Every row comes from one small tree of marks. The marks that hang from a mark follow it in brackets, in the order of their numbers. Every link used is in the known rows. Which tree was each row made from?
Known rows
q872[q669[q680[q781[q573]]]]: |  39 |  47 | -22 |   2 | -23 |  20 |  -2 |   4 | -10 |  37 |  12 | -18 |  10 | -13 |   7 | -29 |  12 |  35 |  10 |  -2 |  28 | -14 |  -6 |   9 |  33 |   5 |
q625[q101]: |  17 |  20 |   1 |  13 | -28 |   1 |  -8 | -12 | -10 |  11 |   4 |   3 | -14 |   0 |  28 | -15 |  -1 |  -5 |  -7 |  34 |  -6 |   2 |  11 |   1 |  -1 | -17 |
q872[q669[q680[q781]]]: |  41 |  57 | -15 |   3 | -23 |  19 |  -2 |   1 | -12 |  32 |  14 | -11 |   4 |  -9 |   3 | -28 |   2 |  28 |   6 |   7 |  31 | -23 |  -2 |   5 |  12 |   2 |
q101[q549[q872[q669]]]: |  47 |  29 |  -1 |  14 | -13 |  31 |  -3 | -10 | -21 |  11 |  15 |  -4 | -26 |   3 |  19 | -14 | -30 |  12 |   1 |  12 |  21 | -29 | -16 |   1 | -29 |   6 |
q680[q781[q573[q872]]]: |  22 |  22 |   7 |  18 |  -7 |  34 | -10 |   4 | -11 |  38 |  12 |  -6 |   0 | -19 |  27 | -44 |  10 |  30 |   4 |   4 |  16 |  -5 |   8 |   4 |  56 |  32 |
q680[q669 q781]: |  34 |  56 |  14 |  28 |   2 |  36 |  -8 |   5 | -17 |  36 |   7 |  11 |  12 |  13 |   9 | -35 | -13 |   7 |   5 |   4 |  30 | -18 |  16 |   8 |  14 |  12 |
q549[q101 q872[q669[q680]]]: |  39 |  16 |  15 | -18 | -23 |  18 |   3 |  19 | -12 |  17 |  16 |  13 | -12 |  -9 |  14 | -38 | -17 |  25 |  -8 |  29 |  18 | -32 | -23 |   2 | -29 |   2 |
q573[q625[q101[q549]] q872[q669]]: |  23 |  32 |  -8 |   6 | -13 |  16 |  -6 | -23 | -11 |  13 |  16 | -19 | -48 | -19 |  41 |  -9 |  17 |  26 |   7 |  19 |   8 | -25 |   1 |   1 |  18 |   0 |
q625[q101 q573]: |  15 |  15 |  10 |  30 | -40 |   8 |  -6 |   2 | -13 |  10 |  -4 |  13 |  -7 |   3 |  28 | -14 |  25 |  -3 | -12 |  45 | -11 |   9 |  11 |  10 |   8 | -44 |
q549[q101 q872]: |  25 |  -1 |  33 |  -8 | -14 |  16 |  -3 |  11 | -14 |  11 |   9 |  26 | -14 |  -1 |  26 | -40 | -30 |   7 | -18 |  32 |   7 | -19 | -14 |  -2 | -23 |  17 |
q680[q781]: |  27 |  42 |   3 |  16 |  -8 |  19 |  -7 |  -6 | -14 |  26 |   6 |   4 |   3 |   0 |  16 | -30 | -12 |   9 |  -3 |  11 |  18 |  -9 |  10 |   1 |  18 |  20 |
q549[q101]: |  22 |   7 |  13 | -13 | -15 |   3 |  -4 |  -3 | -11 |   8 |   5 |  16 | -16 |   4 |  28 | -25 | -32 |   1 | -17 |  25 |  -1 | -10 |  -4 |  -2 |   1 |  22 |
q781[q573[q625[q101]] q680]: |   5 |  22 |  -9 |  -2 | -16 | -14 | -11 | -15 |  -8 |  18 |   3 |  -9 | -25 |  -3 |  46 | -18 |  24 |  10 |  -1 |  23 | -15 |  13 |   4 |   8 |  75 |  21 |
q101[q549[q872]]: |  44 |  22 |   9 |  19 |  -6 |  25 |  -4 |  -3 | -22 |  10 |  15 |   7 | -18 |  10 |  28 | -24 | -35 |   2 | -10 |  19 |  16 | -23 | -11 |  -1 | -23 |  17 |
q680[q669[q872] q781]: |  46 |  45 |  16 |  36 |  -3 |  46 | -10 |  25 | -14 |  41 |   5 |  15 |   8 |   4 |   4 | -52 | -20 |  18 |  10 |  -2 |  26 | -17 |  10 |  10 |  30 |  19 |
q573[q625[q101] q781 q872]: |  -4 |  28 |  32 |  -7 | -11 |  21 | -11 | -13 |  -8 |  25 |   7 |  -3 | -23 | -23 |  52 | -38 |  39 |  25 |  -5 |  24 |   1 |  -9 |  14 |  -8 |  49 |  22 |
q101[q549[q872[q669[q680]]]]: |  57 |  38 |  -6 |  10 | -16 |  24 |   0 |   5 | -20 |  16 |  20 |  -5 | -16 |   3 |  17 | -23 | -23 |  19 |  -1 |  15 |  27 | -35 | -18 |   2 | -28 |   3 |
q680[q669[q872]]: |  43 |  24 |  17 |  23 | -16 |  38 | -11 |  13 | -13 |  31 |   5 |  13 |  -4 |   7 |  13 | -46 | -30 |  11 |   3 |   4 |  15 | -13 |   1 |   5 |  18 |   3 |
q781[q573[q625 q872] q680[q669]]: |  14 |  26 |  15 |   3 |   2 |  23 | -13 |  -4 | -12 |  38 |  15 |  -5 | -23 |  -3 |  45 | -41 |  15 |  29 |   6 |   7 |   8 |  -9 |   4 |   6 |  91 |  38 |
q669[q872]: |  37 |   8 |   7 |  12 | -28 |  22 | -10 |   3 | -10 |  21 |   3 |   6 | -13 |  -7 |  18 | -43 | -31 |  14 |  -5 |  11 |   2 |  -4 |  -6 |  -1 |  25 |  13 |
q781[q573]: |  21 |   6 |  -4 |   2 | -21 |  12 | -10 | -13 | -11 |  22 |   3 |  -6 |  -1 |  -3 |  28 | -26 |  -6 |  10 |  -5 |   5 |   2 |   6 |  -3 |   1 |  37 |  11 |
q781[q573 q680[q669[q872]]]: |  36 |  20 |   5 |  18 | -12 |  28 | -13 |  18 | -12 |  36 |   7 |   2 |  -9 |   8 |  24 | -42 | -15 |  21 |  10 |   4 |   1 |   4 |   0 |  13 |  72 |  33 |
q872[q669[q680[q781[q573[q625]]]]]: |  34 |  53 | -23 |  -6 | -19 |  12 |  -4 |  -4 |  -9 |  37 |  10 | -18 |   3 | -17 |  13 | -31 |  23 |  37 |   9 |  -5 |  29 | -17 |  -9 |   8 |  47 |  10 |
q669[q680[q781[q573]]]: |  38 |  41 | -11 |  10 | -13 |  12 |  -4 |  16 | -12 |  38 |  12 |  -3 |  20 |  -6 |  17 | -45 |   9 |  25 |  -2 |  10 |  21 |  -7 |   2 |   8 |  44 |  21 |

Which tree is each row?
|  20 |  28 |  26 |  35 | -20 |  36 |  -6 |  13 | -17 |  15 |   6 |   6 | -19 |  -3 |  47 | -20 |  36 |  17 |  -6 |  40 |  -5 |  -3 |  15 |   6 |  23 |  -2 |	q625[q101[q549] q573[q781 q872]]
|  30 |  36 |  17 |  29 |   4 |  52 | -10 |  14 | -14 |  48 |  13 |   0 |   9 |  -5 |  21 | -48 |  12 |  28 |  13 |  -4 |  29 | -14 |  14 |  10 |  53 |  23 |	q680[q669 q781[q573[q872]]]
|  18 |  13 |  -2 |  -2 | -22 |  23 | -10 | -10 |  -9 |  29 |  17 | -21 | -30 | -17 |  33 | -24 |   6 |  37 |   9 |  11 |   1 |  -2 |  -2 |   3 |  69 |  30 |	q781[q573[q872[q669]] q680]
|  39 |  32 |  14 |  19 | -12 |  24 | -12 |  14 | -14 |  29 |   9 |  12 | -18 |  13 |  20 | -41 | -31 |  11 |   4 |  15 |   5 |  -7 |   4 |   7 |  44 |  25 |	q781[q680[q669[q872]]]
|   7 |  12 |  -9 |  -1 | -19 |  -4 | -10 | -19 |  -7 |  18 |  -1 |  -8 | -12 | -10 |  40 | -21 |  25 |   8 |  -4 |  14 |  -6 |   7 |   0 |   4 |  47 |  -3 |	q781[q573[q625[q101]]]
|  44 |  43 |   7 |   7 | -22 |  32 |  -1 |  14 | -16 |  32 |  17 |   1 |   3 | -12 |   4 | -42 |   1 |  30 |   4 |  14 |  35 | -31 | -11 |   3 | -12 |  -4 |	q549[q872[q669[q680[q781]]]]
|   2 |  26 |  38 |  23 | -30 |  26 |  -9 |  14 | -13 |  23 |   4 |   9 | -20 |  -8 |  46 | -30 |  47 |  22 |  -6 |  51 | -14 |   8 |  22 |   5 |  55 |   4 |	q625[q101 q573[q781[q680] q872]]
|  54 |  41 |   0 |  19 | -19 |  22 |  -5 |  33 | -10 |  37 |  11 |   8 |   9 | -12 |   8 | -62 | -12 |  30 |  -1 |  13 |  21 | -15 |  -2 |   7 |  35 |  22 |	q669[q680[q781] q872]
|  21 |   2 |  -1 |   0 | -25 |  32 |  -8 | -15 |  -8 |  30 |  13 | -21 | -17 | -24 |  27 | -26 |   8 |  36 |   8 |   1 |  10 |  -6 |  -7 |   0 |  44 |   6 |	q781[q573[q872[q669]]]
|   8 |  13 |   6 |  -7 |  -8 |   8 | -13 | -13 |  -9 |  28 |  13 | -12 | -31 | -15 |  50 | -37 |  17 |  30 |  -2 |  12 |  -2 |  -1 |  -1 |   1 |  93 |  44 |	q781[q573[q625 q872] q680]
|  31 |  22 |   1 |  37 | -33 |  30 |  -2 |   1 | -15 |  10 |  11 |  -5 | -32 |  -8 |  32 |  -5 |  27 |  19 |   3 |  38 |   0 | -11 |   6 |  12 |   3 | -32 |	q625[q101[q549] q573[q872[q669]]]
|  31 |  12 |  -8 |  -3 | -28 |  27 |  -6 |   0 |  -8 |  35 |  19 | -21 |  -9 | -25 |  26 | -37 |  15 |  43 |   6 |   7 |  15 | -12 |  -9 |   2 |  45 |   5 |	q781[q573[q872[q669[q680]]]]
|  22 |  19 |  -9 | -14 | -22 |  18 |  -6 | -11 |  -7 |  35 |  16 | -23 | -16 | -29 |  34 | -38 |  29 |  46 |   4 |  -1 |  16 | -17 | -13 |   1 |  62 |   7 |	q781[q573[q625 q872[q669[q680]]]]
|  35 |  26 |   1 |  -4 | -28 |  25 |  -4 |  -3 | -10 |  29 |  21 | -14 | -17 | -22 |  20 | -36 |   3 |  37 |   1 |  17 |  21 | -25 |  -5 |  -4 |  17 |  -2 |	q573[q872[q669[q680]]]
|  31 |  44 |   4 |  27 |   2 |  40 |  -9 |   9 | -15 |  42 |   5 |   4 |  18 |   8 |  13 | -37 |   1 |  14 |  11 |  -8 |  27 |  -8 |  11 |  13 |  40 |  17 |	q680[q669 q781[q573]]
|  21 |  13 |  16 |  18 | -37 |  37 |  -6 |  -6 | -13 |  23 |   8 |  -2 | -17 | -15 |  23 | -24 |  18 |  29 |  -3 |  23 |  10 | -11 |  -2 |   3 |  21 | -25 |	q625[q573[q872[q669]]]
|  11 |  35 |  28 |  10 | -25 |  20 |  -9 |   2 | -17 |  22 |  -2 |  11 |  -3 |  10 |  33 | -26 |  16 |  12 | -12 |  29 |  -4 |   8 |   8 |   4 |  52 |  20 |	q625[q573[q781[q680]]]
|  22 |  35 |  27 |   6 | -37 |  43 |  -4 |  13 | -14 |  34 |   9 |  -3 |   0 | -19 |  26 | -38 |  39 |  44 |  -4 |  21 |  17 | -14 |   0 |   1 |  37 |  -6 |	q625[q573[q781 q872[q669[q680]]]]
|  24 |  35 | -11 |   9 |  -8 |  -7 |  -7 | -22 | -14 |   5 |   6 |  -3 | -30 |   4 |  42 |  -8 |   0 |  -3 |  -7 |  23 |   1 | -11 |   2 |   3 |  11 |   2 |	q573[q625[q101[q549]]]
|  28 |   6 |  22 | -15 | -22 |  24 |  -1 |   2 | -13 |  12 |  11 |  14 | -22 |  -7 |  15 | -28 | -25 |  17 |  -6 |  23 |  12 | -26 | -21 |  -1 | -31 |   4 |	q549[q101 q872[q669]]
|  11 |  38 |  24 | -11 | -17 |  37 | -10 | -10 | -11 |  30 |  15 | -16 | -30 | -17 |  32 | -28 |   8 |  39 |   7 |  13 |   8 | -12 |   6 |  -7 |  55 |  44 |	q573[q781[q680] q872[q669]]
|  26 |  43 | -18 |  21 |   2 |   9 |  -7 |  -7 | -13 |  23 |   5 |  -7 |  -9 |  -3 |  35 | -20 |  19 |  12 |   5 |   5 |  11 |  -4 |   7 |  13 |  47 |  25 |	q680[q781[q573[q625[q101[q549]]]]]
|  13 |  37 |  48 |  21 | -14 |  47 | -10 |  17 | -18 |  35 |   7 |  13 |  -8 |   5 |  37 | -41 |  26 |  26 |  -4 |  27 |   6 |  -6 |  15 |   5 |  60 |  19 |	q625[q573[q781[q680[q669]] q872]]
|  60 |  55 |  -8 |  20 |  -7 |  33 |   1 |  13 | -21 |  24 |  21 |  -2 |  -9 |   0 |  12 | -29 | -17 |  23 |   5 |  11 |  36 | -37 | -12 |   7 | -20 |  13 |	q101[q549[q872[q669[q680[q781]]]]]
|   9 |  31 |  37 |  -6 |  -9 |  30 | -12 |  -2 | -13 |  30 |  15 |  -3 | -22 |  -9 |  42 | -39 |   2 |  27 |  -5 |  22 |   1 |  -5 |  13 |  -8 |  63 |  56 |	q573[q781[q680] q872]
|  29 |  50 |   0 |  -5 | -12 |  23 |  -5 |  -6 |  -9 |  38 |  20 | -14 | -17 | -29 |  23 | -42 |  25 |  45 |   4 |   6 |  33 | -33 |  -3 |  -1 |  43 |  13 |	q573[q625 q872[q669[q680[q781]]]]
|  17 |  53 |  29 |   1 |  -3 |  28 | -12 |   1 | -17 |  31 |   5 |   7 |  -4 |  18 |  29 | -30 |  -8 |  10 |  -1 |  12 |   9 |  -6 |  14 |   0 |  46 |  42 |	q573[q781[q680[q669]]]
|   2 |  45 |  23 | -24 |  -9 |  27 | -11 | -22 | -10 |  31 |  12 | -17 | -38 | -21 |  41 | -30 |  24 |  43 |   4 |   9 |  11 | -17 |   2 |  -8 |  74 |  50 |	q573[q625 q781[q680] q872[q669]]
|  13 |  36 |  -9 |  12 |  -8 |   7 | -10 |  -7 |  -9 |  28 |   1 |  -4 |  -1 | -12 |  30 | -29 |  30 |  14 |   3 |   8 |   8 |   3 |  10 |   9 |  54 |  12 |	q680[q781[q573[q625[q101]]]]
|  34 |  18 |  13 |  44 | -28 |  22 |  -3 |  14 | -21 |   5 |   4 |  17 | -15 |   9 |  33 | -17 |  14 |  -2 | -10 |  47 |  -1 |  -7 |   1 |  13 | -21 | -33 |	q625[q101[q549[q872]] q573]
|  16 |  42 |  22 |   2 |  -3 |  17 |  -7 |  -8 | -17 |  13 |   4 |   4 | -21 |  -1 |  46 | -25 |  17 |   9 |  -6 |  22 |   6 | -15 |   1 |  -2 |  10 |  22 |	q573[q625[q101[q549[q872]]] q781]
|  10 |  33 |  32 |   7 | -28 |  41 |  -8 |   2 | -15 |  29 |   7 |  -3 | -21 | -11 |  32 | -27 |  31 |  37 |   0 |  25 |   4 |  -5 |   6 |   2 |  58 |  16 |	q625[q573[q781[q680] q872[q669]]]
|  14 |  43 |  44 |   4 |  -1 |  44 | -13 |   7 | -15 |  38 |  15 |   4 | -15 |   2 |  38 | -44 |   2 |  26 |   2 |  18 |  10 | -14 |  17 |  -4 |  58 |  49 |	q573[q781[q680[q669]] q872]
|   3 |  60 |  25 |  -3 |  -1 |  11 | -12 |  -7 | -12 |  27 |   0 |   5 | -16 |  10 |  42 | -24 |  26 |   8 |   2 |  23 |   1 |  -4 |  18 |   4 |  57 |  30 |	q573[q625[q101] q781[q680[q669]]]
|  51 |  30 |  -8 |  19 | -19 |  26 |  -6 |  36 |  -8 |  43 |   9 |   0 |  15 | -16 |  12 | -65 |   1 |  38 |   4 |   4 |  17 |  -5 |  -5 |  11 |  61 |  26 |	q669[q680[q781[q573]] q872]
|  -1 |  39 |  18 | -11 | -15 |   5 | -11 | -19 | -10 |  18 |  -3 |   0 | -11 |  -7 |  42 | -24 |  27 |   8 |  -8 |  20 |  -1 |   0 |  10 |  -4 |  37 |  13 |	q573[q625[q101] q781]
|  44 |  34 |   7 |  36 |  -4 |  50 | -11 |  28 | -12 |  47 |   3 |   7 |  14 |   0 |   8 | -54 |  -6 |  26 |  16 | -13 |  23 |  -6 |   5 |  16 |  55 |  24 |	q680[q669[q872] q781[q573]]
|  38 |  27 |  -4 |  22 | -21 |  21 |  -2 |  -5 | -17 |   6 |  12 |  -2 | -28 |   0 |  23 |  -6 |  -9 |   5 |   5 |  30 |   8 | -19 |  -4 |   6 | -34 | -17 |	q625[q101[q549[q872[q669]]]]
|  25 |  29 |   3 |  11 |  -6 |  18 | -12 |   2 | -14 |  32 |   8 |  -1 |  -5 |  16 |  29 | -28 |  -7 |   9 |   5 |   8 |   4 |   2 |   6 |  11 |  61 |  26 |	q781[q573 q680[q669]]
|  25 |  22 |   7 |  24 | -46 |  23 |  -1 |  14 | -10 |  23 |  11 |  -2 | -14 | -20 |  25 | -24 |  48 |  30 |   0 |  45 |   3 | -10 |   6 |   9 |  15 | -50 |	q625[q101 q573[q872[q669[q680]]]]
|  13 |   6 |  23 |  32 | -37 |  23 |  -7 |   7 | -11 |  16 |   5 |   9 | -17 | -12 |  37 | -27 |  34 |  12 |  -9 |  49 |  -8 |   2 |  14 |   6 |  18 | -36 |	q625[q101 q573[q872]]
|  12 |  29 |  26 | -10 | -20 |  45 |  -9 | -15 | -11 |  31 |  12 | -14 | -17 | -22 |  27 | -29 |  10 |  39 |   4 |   7 |  15 | -16 |   3 | -10 |  32 |  25 |	q573[q781 q872[q669]]
|  22 |  25 |   3 |  12 |  -5 |   9 |  -8 | -15 | -12 |  11 |  15 |  -6 | -43 | -12 |  52 | -22 |  13 |  13 |  -5 |  27 |   3 | -18 |   6 |  -1 |  25 |  12 |	q573[q625[q101[q549]] q872]
|  16 |  47 |  18 | -26 | -15 |  30 |  -7 | -10 |  -9 |  36 |  16 | -17 | -16 | -29 |  35 | -42 |  33 |  49 |   0 |   5 |  24 | -28 |  -5 |  -9 |  51 |  26 |	q573[q625 q781 q872[q669[q680]]]
|  27 |  45 |  31 |   8 |  -8 |  38 | -13 |  15 | -14 |  34 |   3 |   9 |  -7 |  11 |  25 | -44 | -15 |  19 |   4 |   9 |   5 |  -5 |   9 |   2 |  56 |  48 |	q573[q781[q680[q669[q872]]]]
|  15 |  45 |  36 |  18 | -18 |  34 |  -9 |  11 | -19 |  29 |  -1 |  16 |   3 |  20 |  29 | -29 |  17 |  11 |  -6 |  22 |   4 |   1 |  12 |   8 |  50 |  14 |	q625[q573[q781[q680[q669]]]]
